Each row was made from one walk, in order. Every step used is in the known rows, and no mark comes twice. Write each row's walk.
Known rows:
netom -> gagal: [ -7   8   9   7  21   4  20 -13  -4 -20 -31  41 -23  -7   0 -13   7 -27
 -18  33  14   0 -26  17 -26  23   9 -18   5   5   3  -1 -31   4  -3   3
 -15 -10  17 -34  -8   3  -6  -1   4   4 -12 -29  20 -18  21   5  -8  13
   0   5]
gagal -> netom: [  4  -2  24  15   3   9  -5  -4   5 -22 -21  -1   0  -8  -2 -12   1  -2
 -30   4  15  25 -15   8 -25  25  33   3   6   3   7   3 -32 -16   7  12
  -1  10  29 -33 -14 -24  -8 -50   8   7 -13   1  27   0 -26  -6   7   6
   4 -22]
papepil -> gagal: [-21  17  12   8  15   4  23 -13  -4  -4 -13  16  -1   9   6 -13   2 -25
 -12  29  26  -6 -13   6 -40  -7  19  18   7 -14  -5   7 -23 -10  17  17
 -10 -20  20   2  -3  30 -26  -7  -9   8 -17  -4  21  11 -10 -27 -15  -6
 -11   1]
rined -> papepil -> gagal -> pesov -> nukom: [-50  10   4 -14  13 -19   7  31 -19   3  32   1 -10  18  36 -10  11   1
  -9  27   8  -6 -45   7 -11 -34   9   2  56  -6  -8  27 -12   3  28   9
  25 -22   9   0  13  40  26  19  -1 -13  10  -2  -5 -21  32  -8  36  18
 -19  14]
papepil -> rined -> pesov -> nukom -> netom -> gagal: [ -1  14  25 -11 -27 -11  -4  37   0 -20 -20  -7 -25  -6   7  -9  -6 -31
 -26 -20  14  38 -25   9  29 -13  29 -25 -22  21  22  36 -13   0   6 -18
  -2 -47  27  28  24  66  23 -20 -13 -25 -29 -16 -34  -7  -3   8  36  12
 -18   0]
rined -> papepil: [-27  11  14   0  27 -25  15   1 -19 -11  15   7 -13   6  24 -27  11   9
   0  -5  26   6 -35   2 -28   3   5  -6  36 -27  22  -4 -16  -7   8  20
   6  16  18 -28   9  -3   1   0  -4  10 -25  -3   4  12  20 -12  22 -13
  -6   2]
nukom -> netom: [ 26   7  27  21  -2  -5  13  -4   1 -16 -21 -18   6   2   4 -10   7   3
 -30   9   7  23  -5  -7 -31  11  33  -3 -17  -8  12  -8 -16 -22 -11   3
  -9   8  44  -9 -10  31  -9 -36  -8  -8 -15   4  -5  16  -2   4   4  24
 -12 -11]
pesov -> gifo: [ 29  29   9   5   1   5   9 -33  -3   7 -25  23 -17 -13  21 -18 -23  -3
  -4  18  15  -9 -26  -1   3  40   9   3  41 -25  27 -12 -21 -25  20  15
   0  32  12 -42  -5 -28 -11 -20  -8   6  11 -18   6  12  -6 -13  -2   4
   0 -26]
nukom -> netom -> gagal: [ 14   1  22  21   5   2  11  -5   3 -19 -42   6  -2  -1  -9  -5  10 -13
 -23  36  -8  16  -4   8 -36  20  26 -21 -24   3   6   9 -20  -6 -17 -11
 -12 -11  35 -27 -19  23   5 -31   0  -9 -22 -10  -4 -13  -1  16   7  34
 -13   5]
nukom -> pesov: [  4  28  15  -4   1  12  -6   4  10 -12 -25   2  -8   6  17 -31 -10  -9
 -26   9  27   0 -17   6  18  35  37  15  20  -7 -13  -7 -29 -22  -2  31
  -3  25  24 -35   1  -1 -11   5   0 -16   9 -11  35  22  57 -31  16   8
   2  -3]
nukom -> netom -> gagal -> papepil: [-49  -1  34  29  12  -3  17   2  -4  -8 -31   2   4  12  -4  -8   9 -13
 -13  25 -17  27  -7   8 -40  -5  20 -30   6 -10  -3  13 -26  18 -28   0
  -6 -14  43 -16 -19  10   3 -36   6 -20 -23 -20 -10 -10  24  23   9  49
 -11   1]
papepil -> nukom -> netom -> rined -> pesov -> gifo: [ 12  14   8 -20 -21 -15   5  -6   3   9   8  -8 -12  22 -26 -11 -13  -1
   4  -7  16  17   9  12  -4  23  21 -10 -28 -28  63   9  18 -18  27  -9
 -31  10  14  41  18  39  -8 -45 -16  23  11  -4 -15  25 -46  13  -3  21
 -28 -19]
papepil -> gagal -> pesov: [-35  17   3  -7   1   8  12 -16 -12  -2   0  30  -4  -3   3  -6  12 -16
 -27  48  12  -6 -25  11 -25 -11  21  12  13   0  -9  15 -11  -8  27   1
  -1  -3  24   5  -2  55 -10   2   0 -19  15  -8  21 -15  38 -14   2  34
 -11  -2]
fediv -> pesov -> nukom: [  8  18  27 -19  31   8  19  18 -32  23  23  -1   6  -9  15 -26  19 -21
 -30   8  33  11 -32   7  36  25  11  18  53  15   1  19 -16 -28  28   1
   5 -13  12  46  -7   1  17  13  -7 -18  11  18  24 -17 -15 -16  17 -20
   3   2]
gagal -> netom -> rined: [-11 -17  24   8  15  -6   6 -16  -4 -40  -9 -19  -1 -16 -22 -20   6 -14
  -5   9   9  30 -19  18 -40  27  14   3 -11   1  22  -9 -33  -2   3   1
  -5   6  35 -19  -5 -40  -1 -74   3  35 -17   1  15   7 -41  18  -1   7
  -7 -23]
pesov -> nukom -> netom -> rined: [ 26  -5  17  13   9 -16  23  11 -11 -28   1 -49  10  -7   1 -21  -4 -35
  -1  12  -4   9 -17   0   3  13  11  -5 -17  12   6   2 -17 -18  -7  -3
  -5 -36  29  43  11  16  25 -58  -5   6  -3   8  -6   2 -25  32  12  -7
 -15  -7]
netom -> nukom -> pesov: [ -8  29  15 -18   0  23   9  28  16 -25 -16 -31   0 -14  14 -29  -2 -47
 -32  14  19  -9 -35  -5  45  38  34  11  28   3 -44  -8 -35 -19  24  37
 -11 -21  28 -17  -2 -18  16  -5  -3 -11  10   0  35  12  61 -29  -3 -12
  -2  11]
fediv -> pesov -> gifo: [ 21  36  20 -20  27   8  18 -13 -23  48  -6  30  -4  -7   0 -13   9   0
  -3  18  27  12 -30   5  14  46  12  17  48 -18  43   6 -11 -30  29  -9
  -4  48  16  -7  -8 -13   7   3 -15  -8   9   3   7  -1  -7 -20 -10 -10
  10 -20]
netom -> rined: [-18   3   3  -3  25 -17  25 -20 -18 -33   3  -6 -17 -19 -19 -19   5 -28
  17  14  22  14 -23  22 -21  27   4   4 -13  -5  20 -21 -22  -8  -1   9
 -16  10  22   4  18 -15  -3 -37  -5  41  -8   0  18  10   2   9 -12  -7
 -12  -9]
netom -> rined -> pesov -> gifo: [ -8  19   3 -28  15 -14   6 -24  -8   5  -8   7 -22  -7 -13 -19 -11 -23
   7   2  23  20 -33   9   2  26   9 -17  -5   0  63  -2   1 -10  19   2
 -22  31  12 -24  18  -7  17 -19 -20  34  -5  -7  -6  22 -28  -8  -7   9
 -16 -33]
netom -> gagal -> papepil -> nukom: [-89   8  10   3  15   0  11   8 -15  -9  -7  42 -26  11   1 -18  -5 -18
   1  15  13   5   5  31 -16   8  10 -26  38 -31 -11  15 -22  22  18  12
 -22 -33  10  20   4  14 -26  -7   7   2  -1 -44  21 -14  43   5   4  22
  -4  23]
netom -> rined -> pesov -> nukom: [-24  10   1 -20  15 -10   8   6 -19 -11  21 -19 -11  -5  -2 -29   2 -47
 -14   4  29  15 -36  10  19   9   4 -12  -5  22  31   4  -9  -5  14   7
  -5 -17   5  26  28  12  23 -22 -16  17  -3  10   5  17 -21   3  11 -16
 -11  -9]
netom -> nukom -> pesov -> gifo: [ 23  40   9 -21   2  29  14   8  23 -10 -28 -20  -4  -5  17 -22 -32 -42
  -3  13  10 -18 -42 -10  46  53  34  11  52  -6 -20  -5 -32 -34  30  34
 -12  -5  18 -34 -12 -26  22 -14 -10 -16  27  -9  25  15  32 -18   6 -15
  -4  -4]
papepil -> gagal -> netom -> rined -> pesov -> nukom: [-31  -9   7  -4  12   1   5  19   3 -17  -1 -28  -1  19 -18 -12   8 -32
 -20  32  14  20 -16  12 -20 -28  12   1   7  26  19  36 -22   4  20  -8
 -10 -57  19  28  11  12  10 -47 -10  17 -13   3  10   6 -66   1   8  -2
 -24 -14]

Write each row's walk:
[-60   7  35  11  -8  -7   2  12  -7  -7   8   4   0  30  -4 -16  -5   5
   5  -9   2  22  25  17 -16  -3  30 -18  13 -40   0   7   0   0   6  18
  -5  -4  39  44  -4  25 -33 -44 -12  -7  -4 -11  10  13   9   7   9  31
  -9   3]
gagal -> papepil -> nukom -> netom
[-41  -4  13  -5  12   0   1  -5   8  -6 -12  -6  -5  17 -33  -5  16 -27
 -12  31  14  25 -15  11 -42 -15  15  -3 -21  16  35  25 -15   7  16 -11
 -12 -27  31   0   5   8  -3 -56  -9  25 -34  -4  13  15 -45 -12  -1  12
 -28 -17]
papepil -> gagal -> netom -> rined -> pesov
[-25  14  12 -19  -7 -17   0  40   0 -11  32   6 -27  36  25 -30  -5  19
  -3 -26  34  -1  -4  14   9  12  32   7  40 -39  10   8 -11  -4  24  33
   0   8   6   9  27  23  -4  14   3   4   2 -10   9  30  54 -21  23  -1
 -18  17]
rined -> papepil -> nukom -> pesov
[-15   2   0   3   5  -5  13   2 -14 -16   5 -25  14  -2  -6  -1   6 -35
  -6  54 -15   7 -19   6 -15 -24  16  10  -8  18   1  27  -7   0   7 -13
   3 -37  26  45   3  65  28 -26  -7  -5  13   1  -4 -23  -8  24  18  32
 -28   3]
papepil -> gagal -> pesov -> nukom -> netom -> rined
[-10   1  27   0  12  15   4   8  16 -37 -17 -37   7 -20  -2 -17   9 -28
 -34  -1   7   8 -32  -4  -7  32  27   2  13   1 -15  -3 -38 -19  29  15
  -3 -24  36 -23 -15 -40  12 -63   7  11 -14   7  30  -2 -20   0   4 -11
   0 -11]
gagal -> netom -> nukom
[-95  19  30 -20 -16 -12  -3  27 -15  -4  -1  19 -19   3   9 -18  -6 -12
   5 -29  24  43 -28  16  26 -25  18 -22  11 -18  12  24 -10  15  15  25
   0  10  30  20  38  24  -2 -20 -25 -14 -23 -21   2  22  28 -13  24  17
   1  -7]
gagal -> papepil -> rined -> pesov
[ 25  39   6  -7  -6  17  -6  -4  21   8 -38  11 -14   3  24 -23 -42  -9
  -2  15  13  -4 -19   3  25  44  27  22  43 -14   8  -2 -22 -28  15  34
  -5  50  18 -46  -6 -20   8   1  -9 -21  22 -17  11  20  37 -24  14  19
  -4 -19]
nukom -> pesov -> gifo
[ 10   1  12   0 -12 -20  19  -1  -9 -29  13 -19  -4   5 -26 -14  -2 -15
   5 -11  15  14  21  13 -17  25  19   2 -32 -24  24  -4   6  -7  13  -2
 -30  -6  31  53  19  44 -10 -44  -1  24  -5   2   6  19 -13  22   1  -3
 -23   3]
papepil -> nukom -> netom -> rined
[-44 -12  14   8  16  -6  12 -16  -3 -20 -12  -8  -4   4 -32  -1   5 -25
  -5  37   5  26 -11  21 -62  -4  18  13  -9  10  11  18 -31   5  11   0
 -18 -31  37   4   2  -2 -10 -61   1  31 -25 -13   6  -4 -43   1  -6  -9
 -20 -13]
papepil -> gagal -> netom -> rined
[  2 -13  17   4   8 -35  17  28 -14 -28  27 -52  13   4   5 -24  -3 -17
   9   1 -10  15 -32   5  -1   1   6  -5   8   5  14   2 -15  -8 -14  -1
   6 -28  30  19  12  16  40 -52  -9  11 -13  11 -28  15 -19  29  29 -10
 -25   3]
pesov -> nukom -> netom -> rined -> papepil
[-11  -5  26  12  14 -41  13   4 -17 -29  10 -35   4  10  -9 -11  14   2
  17  -2   1  34 -18   2 -44   9  16  -7 -23 -14  42 -10 -10  -2 -20 -12
  -8   7  41   2  17  24  27 -54  -8  30 -33   3 -32  20  -3  17   9  14
 -24  -5]
nukom -> netom -> rined -> papepil
[ 20   9  30  -3  29  10  25  28 -18  22  -4  -1  15   1  -5 -10  23 -29
 -36  25   7  20 -20  10   5  16  23  -8  35  27   6  35 -22 -18  -5 -25
   6 -29  23  34 -26  28  39   3  -6 -34  -2  12 -14 -29 -12   9  12   6
 -11   7]
fediv -> pesov -> nukom -> netom -> gagal
[ 17  16  38  -4  18   7  17  13 -26  30  12 -14  30   3   1 -22  25 -14
 -29  13  18  22 -23   0  21  13  26   7  29  11  13  25  -8 -33  10 -16
   7  -9  25  53 -14  22  27  -8 -11 -36   1  25   0  -9 -26   0  14  -1
  -3  -2]
fediv -> pesov -> nukom -> netom
[-18  -8  12  11  12 -33  28  28 -10 -12  17 -57   7  15   7 -17   2 -24
  10  27 -11  13 -28  -4 -26 -26   9  -2   4   4   6  16 -11   3 -11  -4
  -2 -47  33  32   9  38  35 -38 -10   8 -18   3 -28  10 -30  18  23 -10
 -28   9]
pesov -> nukom -> netom -> rined -> papepil -> gagal
[ 12  -3  25  24   7 -22  17  -5  -8 -26  -9 -29   8  -4 -19  -7   7 -16
  -5  10  -3  20  -7   4 -36  26  18  -4 -45  -3  32 -13 -10  -5 -17 -10
 -22   6  47  18   2  17  14 -55  -2  22 -18   9  -5  12 -12  19  -4  15
 -20 -13]
nukom -> netom -> rined
[ 15  11  25   6  -6   5  -1  21   6   2   0 -20   5  22  10 -19   6 -11
 -42  -6  16  12 -22 -11  20  -8  24 -18  -4  14  25  19  -7 -18   8  -2
   6 -21  15  23   3  33  14 -13 -14 -28 -10  11  -6  20 -30  -1  33  15
 -13 -14]
rined -> pesov -> nukom -> netom
[-26  -9  20  -6   5  -4  -3   6  -1 -22   8 -35  -1  -5 -14 -23   0 -31
 -14   3  13  31 -25  12   6   3  14  -9   2  23  27  14 -19  -6  15  -1
   0 -22  21   7   2 -20  22 -61   0  16 -10   6  12   9 -44  12  24   1
 -12 -21]
gagal -> netom -> rined -> pesov -> nukom
[-12  15  -4  -9   9  11   0 -22 -15   0 -28  53 -28 -22   9 -11  -7  -5
 -19  52   2  -6 -45  11 -10  28  13 -20  28  -1  22  11 -18  -8  19  -9
   1   8   3 -57 -21  23  15   1   4 -10  26 -38  -5 -47  39  16  11  59
  -4  -7]
netom -> gagal -> pesov -> gifo
[-54  36  16 -12 -17  10  -5  16  10  26   1  18 -10  32  23 -26 -44   1
  28  -7  15   1  10  21  36  17  25   6  72 -53 -10   5 -11  -1  30  42
 -11  25  13   6   6  -1 -20  -7 -11 -11  30 -30  18  22  51 -19  21  26
   1   0]
gagal -> papepil -> nukom -> pesov -> gifo
[  6  33   6 -13  -8  12   4 -26 -15   8  -8  32 -16 -16  16  -9 -15  12
  -8  33   9  -1 -43  -1  13  25  14   1  30 -16  29   2  -6 -30  31  -1
  10  49  11 -38  -8   5   5  -2  -6 -20  35 -22   6 -22  27   8  11  35
  -1 -26]
gagal -> pesov -> gifo
[-39   0  31  14 -12 -11   9  44  -8 -25 -22 -19  -1   0  19  -5 -20 -27
  -7  10 -19  28 -22  18  11 -18  14 -23   8   7 -19  27 -31  13  -9  -1
   2 -57  39  36   7  44  23 -47  -2 -31 -13 -24 -28 -15  19  29  38  15
 -12   9]
pesov -> nukom -> netom -> gagal -> papepil -> rined
[-82  17  34  -8  -6 -15   7  18 -15 -23 -10  16 -22 -16  10 -15 -15 -11
  18 -13  14  33 -18  21  12  -7   8  -5   9 -35 -14   3 -16  14  11  25
  -3  16  42  18  26   4 -10 -37 -12  -6 -17 -29  12   7  39  -2  13  -6
   1   3]
gagal -> papepil -> rined
[-45   7  -1 -25   8 -31   8  20 -13 -21  38 -11 -28  19  -8 -32  -7  -7
  32 -21  23   8  -8  22   7  14  15   9  18 -30  27  -1  -1   1  23  17
 -11   6  14  22  44  13   9  -5  -9  31   2  -8   8  25  42  -2  11 -18
 -24  19]
netom -> rined -> papepil -> nukom -> pesov
[-28  10  26  -6   1  25   7  18  40 -17 -26 -28   4  13   1 -15   2 -45
 -26  29  12   1 -20   2 -10   2  37  22  28  11 -35  27 -44 -13  23  31
 -10 -45  33 -20 -17 -15   3 -36   4 -12  -6  -9  34   7  -1 -30   2  -1
 -11  -2]
papepil -> gagal -> netom -> nukom -> pesov
[ 22  12  19   8  -7   7  -2 -12   2   2 -39  27  -5  -7   1   5  -1   7
 -21  49 -24   8 -22   4 -34  19  26 -22  -7  -1  29  10 -15  -7  -5 -21
  -2  15  25 -41 -26  46  28 -24  -1 -27  14 -21 -34 -38  18  32  18  73
 -12 -17]
nukom -> netom -> gagal -> pesov -> gifo
[ -8   0  17 -11  -9 -17   8  13  -4 -21  14  -9  -6  27 -32 -17   4 -10
 -11 -20  18  26  12  14  -7  10  25 -10 -40 -13  51   6  11  -7  30 -10
 -30  -5  23  53  29  53  -9 -36 -15  21  -7   4   5  32 -28  12  -4  13
 -23  -6]
papepil -> nukom -> netom -> rined -> pesov
